Each row was made from one path, in order. Every step used is in the known rows, and no mark comes twice. Write each row's path.
Known rows
gubed > venor > salif: [  2 -19   8  -5  -2  -5  -6 -15  -8 -13  -7 -14  10   7   8   6  -7  -3
  33  -7 -16  -5  10  -9   5   5 -27   1  -3  21  15  17  10   0  19   2
 -23 -29 -21   6 -24  12 -25 -14  43 -40  -2 -20  -6  24  -1   2]
salif > venor > gubed: [ -2 -28  30  10  10  -6 -33 -22  -6  -6   7  -6  -1 -13  -9  14  10 -15
  14 -19   4  -1 -12  -2   1 -23 -27  -3  -4  16  -1  30  -5  -8   0  16
 -14 -32 -11  -9 -45   9   4 -23  38 -43   6  -9   2  12   1  -4]
nasiz > salif > venor: [ -4 -20  26  -3   6   9 -23  -7  -9  -1  -4  -8  -5 -11 -14  11  15  -7
  21  -5   1  -3  -8   0  -6  -9  -5  -1 -11  12  17  45  12 -14   9  15
  -4 -18  -5   1 -43 -10  -5 -16  30 -37  -2 -29  -8   7   9  -4]
tazu > nasiz > salif > gavom: [-17 -32   6 -10  38  -5 -34 -16 -13  -9 -31  -6  11 -21  -6   0  -4  -2
   5 -28   9   2   9 -14  18 -16 -20   6 -18  13  17  25  17   4   5  28
 -12 -22   8  19 -44 -23   1 -24  32 -27 -17 -14 -16  -6  14   2]
ginal > venor > salif > nasiz: [ -5 -24  13   1  19  13 -51 -22   1 -16  11 -15  15  23  -5  -2  -2 -11
  28 -19  -4 -18   7 -12  -5 -10 -19  15 -15  -7   8  27   1   4 -13  -1
 -12 -12 -25   9 -50  -1  -5 -13  56 -44   5  17 -22  -1   4  -6]
nasiz > zodu > venor > tazu > dete: [-17 -24  43  19  28  14 -29 -18 -12 -29 -11  -5  12   3  15  31  13   9
  40  -3   0  -4  -4 -13  30  10  -4  12  10  27   6  29  -3  36  -2   9
 -15 -49 -13   8 -31 -22   4 -34  21 -43   6 -16  -8  12  12   5]
ginal > venor: [ -5 -17   5   7   8   9 -27 -29   7   0  -7 -22  -2   6   2  -3   6  -5
  17  -4   9 -13  -1   1   1 -19  -9  11 -15   5  -6  14   0   1 -20   1
 -28 -19 -17   8 -28  -8   6  -2  36 -38   0  10  -7   7  15  -9]
zodu > venor > tazu: [ -4  -8  28  11  17   4 -10 -25 -18   2 -12  -7   8   3   8  21   6  16
  35 -10   0   5  -5  -2   6  -5 -12   9   4  25  -5  28  -4  19   7   6
 -24 -50 -15  -8 -28 -16  -5 -24  26 -44   1  -3  -6  11   6  -1]
venor > gubed: [ -5 -22  18   7  13 -10 -34 -28  -8  -7 -12 -10  -2 -15   2  -4  -7 -11
  13 -16   5   1   7  -1  13 -21 -25  -3   1  17  -4  15 -14  -3  -9  13
 -29 -41  -9  -6 -25   6  -2 -17  36 -41   9 -10   3  14   1  -5]
zodu > venor > salif: [ -3 -27  28   0  17  -3 -12 -14  -6   0 -17 -13  10  16   4   1  -5  -1
  34 -21 -18  -2   2  -8  11  -2 -14   7  -7  10   9  35   8  14   9  10
 -10 -36 -24  -8 -32   0  -3 -26  39 -54  -2  -3 -17  13  -5  -2]
tazu > dete: [-10 -16  12  -3   9  13 -21 -14   0 -17 -20 -10   1   5  -4  16  -5 -11
  10  -1   5  -5   6   0  19 -14 -28   0  -1  14   4  24  -4  -3 -16   7
 -16 -33 -19   3 -27  -4  10 -24  25 -38 -13 -12 -15  14  19   0]
gubed > venor > tazu > nasiz > ginal: [-10 -26   4  17  19 -10   3 -16 -21 -25 -10 -11  25 -13  10  24   8  24
  27  12  16  -1   5  -4   4 -10 -43  30  -4  54  13   7   6  23  14   3
 -40 -35 -10  14 -25 -27 -12 -18  25 -31 -14  -6 -18  37  -4   5]
zodu > venor > salif > nasiz: [-12 -29  36  -7  28   5 -33 -17  -8  -6  -4  -9  21  22   1  12  -6  -2
  40 -25 -20  -2   5  -6   8  -4 -20  17  -9   2  15  41   3   7   7  12
   4 -27 -26 -16 -46   8  -9 -28  49 -44   2  -2 -26   4   3   0]
salif > nasiz > zodu > venor > tazu > dete: [-23 -26  55  15  43  20 -51 -16 -10 -34  -1   3  21  12   5  39  12   8
  46 -17  -6  -4  -3 -13  21  11  -9  20   9  16  13  37  -9  29  -8  12
  -6 -41 -13   0 -48 -14   4 -34  31 -34   9 -13 -14   6  16   8]
tazu > nasiz: [-11 -25   6  -4  17  -2 -11 -18   1  -8 -30 -22   5  -7  -3   3  -6  -3
   4 -10   9  -1  -2   2   9 -18 -30   6 -11  17   9  18   2   1  -1  17
 -27 -38  -8   1 -37 -11   5 -10  30 -40 -20  -3 -17  20  18  -5]
salif > gavom: [ -8 -19  10 -12  23  -1 -26 -19 -14   9 -23 -11   3  -1  -8   0 -14  -4
  13 -14   4   8   3 -12   7 -19 -29   9 -14  21   9  25   1  -9 -16  10
 -13 -34 -10   4 -33   4   0 -11  35 -25  -8 -14 -19  -5  20  -4]
ginal > venor > salif: [  0 -24   4   8   5   7 -30 -23  -1 -12  -3 -20   4  14   3 -11  -1 -11
  20  -9   0 -18   3 -11   7 -10 -13   7 -15   4   0  24   5   9  -5  -2
 -28 -26 -23  12 -33  -5  -2 -12  45 -52   1  15 -15  10  -1 -10]
ginal > dete: [ -7 -10   7   1   6  -5 -20 -18   3   9  -7 -13 -20  -1   6   8   5  -5
  20 -14  -5  -5  -2   9   6  -3 -23   9 -13   9   0  20  -9   2 -14   2
 -24 -30 -26   9 -24  -1   5 -10  35 -34  -5  -2  -5   6  18  -7]
gubed > venor: [ -2 -16   7  -1  -2  -2  -4 -17  -2   2 -10 -12   0   1   4  11  -7   8
  32  -1  -3   1   6  10   3  -5 -25   2  -4  27   1   7   4 -11   0   5
 -24 -29 -16  -1 -17   6 -18  -3  33 -22  -9 -24  -2  20  12   1]
tazu > venor > salif: [-13 -29  25 -10  19  -2  -6 -23   3 -18 -19 -14  -1  14   2   0   1  -2
  26   4 -16  -3   1 -18  19  -9 -19  -8  -9  14  12  24   6   9  14   9
 -12 -36 -15  -1 -38  -5 -10 -24  35 -55   8  -8  -8   6   4  -6]
salif > nasiz > zodu: [-14 -20  35  -2  31  14 -50  -8  -7 -18  -9 -11   2  -1   1  -1  -7  -4
  31  -1  -4   6  -2  -5   1   3 -15  16 -12  16  26  31 -13  -1 -21  12
 -10 -30 -13   2 -45   0  -4   6  42 -19  14 -30 -11   3  26  -3]
venor > tazu: [  2   0  13   6   5   8 -16 -23 -19  -7 -12 -11  -1  -7  -1   8  -1   9
  20   0   1   5  -6  -6  -3  -8 -22   4   6  35   3  22 -17   6   5  -3
 -38 -48 -11  -3 -27  -6 -11 -12  30 -40   0  -9 -13  15  10  -4]
nasiz > salif > gavom: [ -9 -21  15 -11  29   1 -35 -14 -19   2 -23  -4   2 -14  -8  -7  -6  -3
  12 -18   2   6  11 -10   7 -14  -9   0  -9  13  12  32   9  -7  -1  18
  -9 -20   0  11 -33  -8  -8 -15  32 -20  -3 -29 -13 -12  14   0]
nasiz > ginal > venor: [ -9 -24   8  15  20   4 -22 -21   1  -2 -11 -16  11  -2   3  -4   7   3
  17  15  21 -15   3   1   2 -30 -22  30 -19  21   0  21   6   2 -31  -5
 -28 -10 -22  10 -22 -23  14   2  31 -33   0   9 -12  14   4 -12]
salif > venor > tazu: [  1  -6  25   6  -3  11 -14 -17 -19  -2   9 -13   6  -4 -13  29  18   6
  21   0   0  -1 -21  -6 -13  -9 -19   6   0  33   4  38  -3  -1  11   0
 -20 -43 -11  -4 -45  -5  -4 -17  29 -44   0  -8 -14  12   9  -3]

Which path is each row?
[  8  -4   8   6  -1  -2  -1 -21 -21  -9   0 -10   8  -5   8  22  -1  18
  37   3  -2  -1   3   0  -5   3 -22   5   9  40  -3   9  -7   4  15  -4
 -36 -44 -13   5 -21  -1 -30 -11  31 -26  -4 -23  -6  23   5   6] : gubed > venor > tazu
[-21 -36  35   6  44  -2 -37 -11  -7  -3   5   0  15  21   9  20  15   4
  41 -20 -15  -7   6   0   6  -4 -29  38 -19   6  23  44   7  25  -6   2
   4 -11 -40   1 -41 -10   7 -35  53 -40  10  14 -23   3 -10  -1] : zodu > venor > salif > nasiz > ginal > dete
[-20 -30  33 -12  33   2 -26 -20  -1 -25  -5  -5  11  23  -2  10  -1  -1
  30  -5 -21  -4   5 -18  13 -11 -26   2  -8   7  18  32   2   3   6  10
  -1 -31 -17  -6 -54  -2 -13 -26  43 -43  12  -6 -19   1   7  -3] : tazu > venor > salif > nasiz
[-16 -17   7   1  37  -2 -31 -19 -28 -18 -18  -1  21 -22  -5   7   0   6
   7 -25  11   1   7 -22  10 -10 -21  10  -2  26  10  27   6  17  22  20
 -25 -36  15  25 -42 -33  -8 -26  30 -29 -14 -12 -19  -3   9   2] : venor > tazu > nasiz > salif > gavom
[ -7 -16   6   9  23   2 -22 -21 -19 -25 -20 -10   7 -21   3   9   2   5
  13 -11   6  -2   0  -6   6  -1 -15   6  -1  27  11  26  -1  15  28  15
 -35 -42   7  17 -35 -31 -11 -21  28 -39 -13 -13 -14  17   5  -1] : venor > tazu > nasiz > salif
[-14 -36  20   4  11   5 -20  -9  -6 -11 -15 -12   1 -14 -11  16  14  -9
   9 -17   9  -8 -11  -2  -2 -11 -17   2 -17  15  18  40  20  -5  18  29
  -7 -21   3   9 -54 -23  -1 -20  27 -42 -16 -15 -11  10  15  -7] : tazu > nasiz > salif > venor
[-11 -26  18  12  21   5  -5 -12 -21 -21  -3 -12  22 -15  -8  30  22  10
  13   7  20  -1 -19 -10  -7 -20 -37  29 -12  49  19  35   8  13  12   3
 -24 -36  -7   6 -50 -30   7 -23  26 -49  -8   1 -25  25  -2  -5] : salif > venor > tazu > nasiz > ginal
[-20 -44   6  26  32 -12 -37 -32   0 -24  -9 -10  22 -19  12  -1   9  -6
   6 -11  32 -15   3  -1  19 -39 -35  29 -18  17  -8   7   4  22 -21  10
 -36 -17 -10  19 -29 -29  21 -21  37 -46   2  25  -5  21 -11  -9] : tazu > nasiz > ginal > venor > gubed
[-23 -24  17   3  34   3 -34 -12  -2   1   5  -8   3   3   0  15  12   1
  25  -5   0  -3   5   8  -5 -20 -38  40 -21  16  14  30 -11   5 -27   0
  -8 -10 -30   5 -36  -6   7 -13  46 -22   8   0 -17   8   8  -5] : salif > nasiz > ginal > dete
[-11 -17  21  11  25  -4 -13 -25 -11  -7 -18 -12  16  -2   8  25   5  15
  27 -21   5   1 -11  -1  12  -7 -19  12  -4  27   4  23   4  25  18  14
 -26 -54 -12  -5 -33 -27   4 -33  27 -52 -14  10 -19  22   8   1] : zodu > venor > tazu > nasiz
[ -7 -24   4 -14  15  -8 -16 -16 -14  -7  -8  -5  21   6  -2   6 -15  -2
  33 -19 -12   0  17 -19   8  -3 -32   2  -8  23  17  19  17   5  11  -1
 -12 -22 -16  12 -31  12 -25 -21  47 -27  -4 -19 -19   3   1   9] : gubed > venor > salif > gavom
[-10 -30  33  -4  23   7 -40  -7  -7 -32   7  -6  19   9  11   4  -5  -4
  49  -5 -23  -1  11 -16   6  22 -16  12  -3  17  34  23   4  12   6   4
  -7 -21 -16   7 -44   8 -31  -4  53 -21  15 -32 -10  15   6   6] : gubed > venor > salif > nasiz > zodu
[-16 -26  24   2  49  -7 -28 -25 -27  -6 -22   1  24 -14   4  18   8  13
  25 -38   6   3   4 -13  19 -11 -10  17  -6  22   5  32  15  29  28  26
 -14 -36   6  16 -42 -37  -4 -41  25 -39 -15  -4 -20  -5   6   8] : zodu > venor > tazu > nasiz > salif > gavom
[ -2 -12  11   6  -4  10  -7 -16 -11 -27   1   1  11   4   2  39   2  16
  30   4  -1  -5  11  -6  14   5 -29   9  15  33  -3   8  -2   7  10  -3
 -30 -42 -15  14 -26  -5 -15 -31  22 -32  -9 -16  -9  26  12   9] : gubed > venor > tazu > dete
[ -9 -13  42  18  28   6 -24 -21 -17  -9 -15 -13   7  -6  17  13  11  13
  44  -4  -2   5  -9  -8  12   9   0  14   3  34   8  26  -8  30   9   7
 -23 -51 -10   0 -27 -20  -4 -15  24 -37  11 -21  -4  12   8  -3] : nasiz > zodu > venor > tazu
[-16 -22  20  21  32  22 -50 -26 -10 -34  14   1  30  14  -5  32  18  10
  22   9  19 -22   4 -12   2 -24 -36  43   1  22   0  28  -9  15 -28  -8
 -17 -18 -20  16 -44 -26  12 -31  33 -36   2  20 -27  12   5   3] : salif > nasiz > ginal > venor > tazu > dete
[ -8 -17   1   7   5  -6  -2 -22 -13 -20  -6 -10  16  -8  10  23   1  22
  28  -8   6  -2   3   0   3  -1 -31  11   1  39   2   1   1  17  20   5
 -42 -43  -6  12 -30 -19 -18 -17  27 -35 -15  -8 -12  31  11   4] : gubed > venor > tazu > nasiz
[-12 -19  18  12  27   8 -26 -22 -14 -35 -22 -16   6 -16  11   8   2   5
  18  -4  11   0 -11 -15   8   6 -18  10  -2  38  17  17  -8  29  10   9
 -40 -58   0  15 -39 -24  -5  -5  27 -40  -1 -16 -11  20  15  -6] : venor > tazu > nasiz > zodu
[-13 -32  16  -3  24   0 -20  -4 -17 -19   5  -2  32   9   4  11  -3  11
  39   6 -12  -4  19 -10  -2  -4 -42  28  -7  29  31  31  10   1   1  -4
  -6 -13 -25  -2 -34   6 -24 -14  49 -25   4 -18 -21  25 -10   4] : gubed > venor > salif > nasiz > ginal
[  4  -4   6  16   5  11 -29 -35  -8  -8   0 -16   5   1   5   8   9   9
  24  -5   9 -13  -6  -7  -1  -8 -10  13  -4  21 -13  15  -9   9  -7  -9
 -42 -38 -14  12 -28 -18  -3 -12  33 -42  -1  14 -10  10   7  -5] : ginal > venor > tazu
[-12 -21  12  22  17  17 -25 -24  -9 -26   3  -9  19   3   3  24  16   9
  17  17  23 -20   2 -11   9 -22 -26  34  -2  32  -5  21  -1  24 -22 -11
 -31 -22 -21  25 -28 -34  17 -28  22 -47   0  19 -18  19  -2  -2] : nasiz > ginal > venor > tazu > dete
[ -1 -11  10  17   7  18 -33 -33   0 -23   4  -7  11   8   2  22  12   4
  17   0  12 -20  -1 -11  12 -12 -19  14   5  12 -14  18  -8  19 -13  -8
 -35 -35 -17  24 -32 -21  12 -33  23 -48  -4  15 -16  10  14   0] : ginal > venor > tazu > dete
[-18 -18   2  16  29  -8 -10 -21 -14 -16  -8 -14   7 -16  11  22  16  11
  16   0  11  -9  -4   1   3 -11 -38  34 -15  38  10  14  -7  34  -3  -3
 -41 -35 -20  23 -34 -34  11 -22  32 -45  -8  14 -18  25  -1  -4] : venor > tazu > nasiz > ginal > dete
[-17 -37   2  13  29   2 -20 -24   6 -16 -16 -20  22  -3   4  -1   8   3
   8   4  26 -18  -2  -1   7 -33 -30  31 -26  18   3  15  11  11 -21   0
 -29 -12 -13  17 -32 -33  21  -6  28 -41 -16  21 -17  23   2 -13] : tazu > nasiz > ginal > venor
[-10 -31  43   7  30   5 -30 -13  -7 -14 -18 -15   9   6  17  -5   1  -6
  43 -11 -14  -4  -4 -15  20  13   1   6  -9  16  19  38  10  25   5  10
  -8 -36 -15  -3 -30  -5  -6 -13  41 -49  10 -14  -8  12  -3  -4] : nasiz > zodu > venor > salif
[ -9 -14   4   5  15  -1 -12 -23 -12 -18 -21 -17   9  -9   1  12   0   6
  13  -7   9   1  -9  -2   3 -11 -30   9  -1  30   7  15  -6  15  13   7
 -41 -52  -4   5 -38 -22   1 -17  32 -42 -15   2 -18  22  12  -3] : venor > tazu > nasiz
[ -8 -29  27 -10  31  -5 -22 -20 -13   6 -16  -4  18  14   6   2  -8  -3
  29 -29 -11   1   6 -17  19  -8 -18   8 -14   9  12  35  18  16   4  15
   2 -33 -19  -3 -36   2  -1 -33  40 -42  -4  -4 -23  -8  -1   2] : zodu > venor > salif > gavom
[-14 -27  35  -4  33  15 -53  -9  -9 -30  -6 -12  13   5   0  -9 -10 -14
  33  -8 -17   0   7 -21   7  10 -19   9 -10  15  35  37  -2   7  -4   4
  -5 -32 -16   0 -49   5 -16  -4  57 -35  19 -24 -15   8  11  -2] : venor > salif > nasiz > zodu
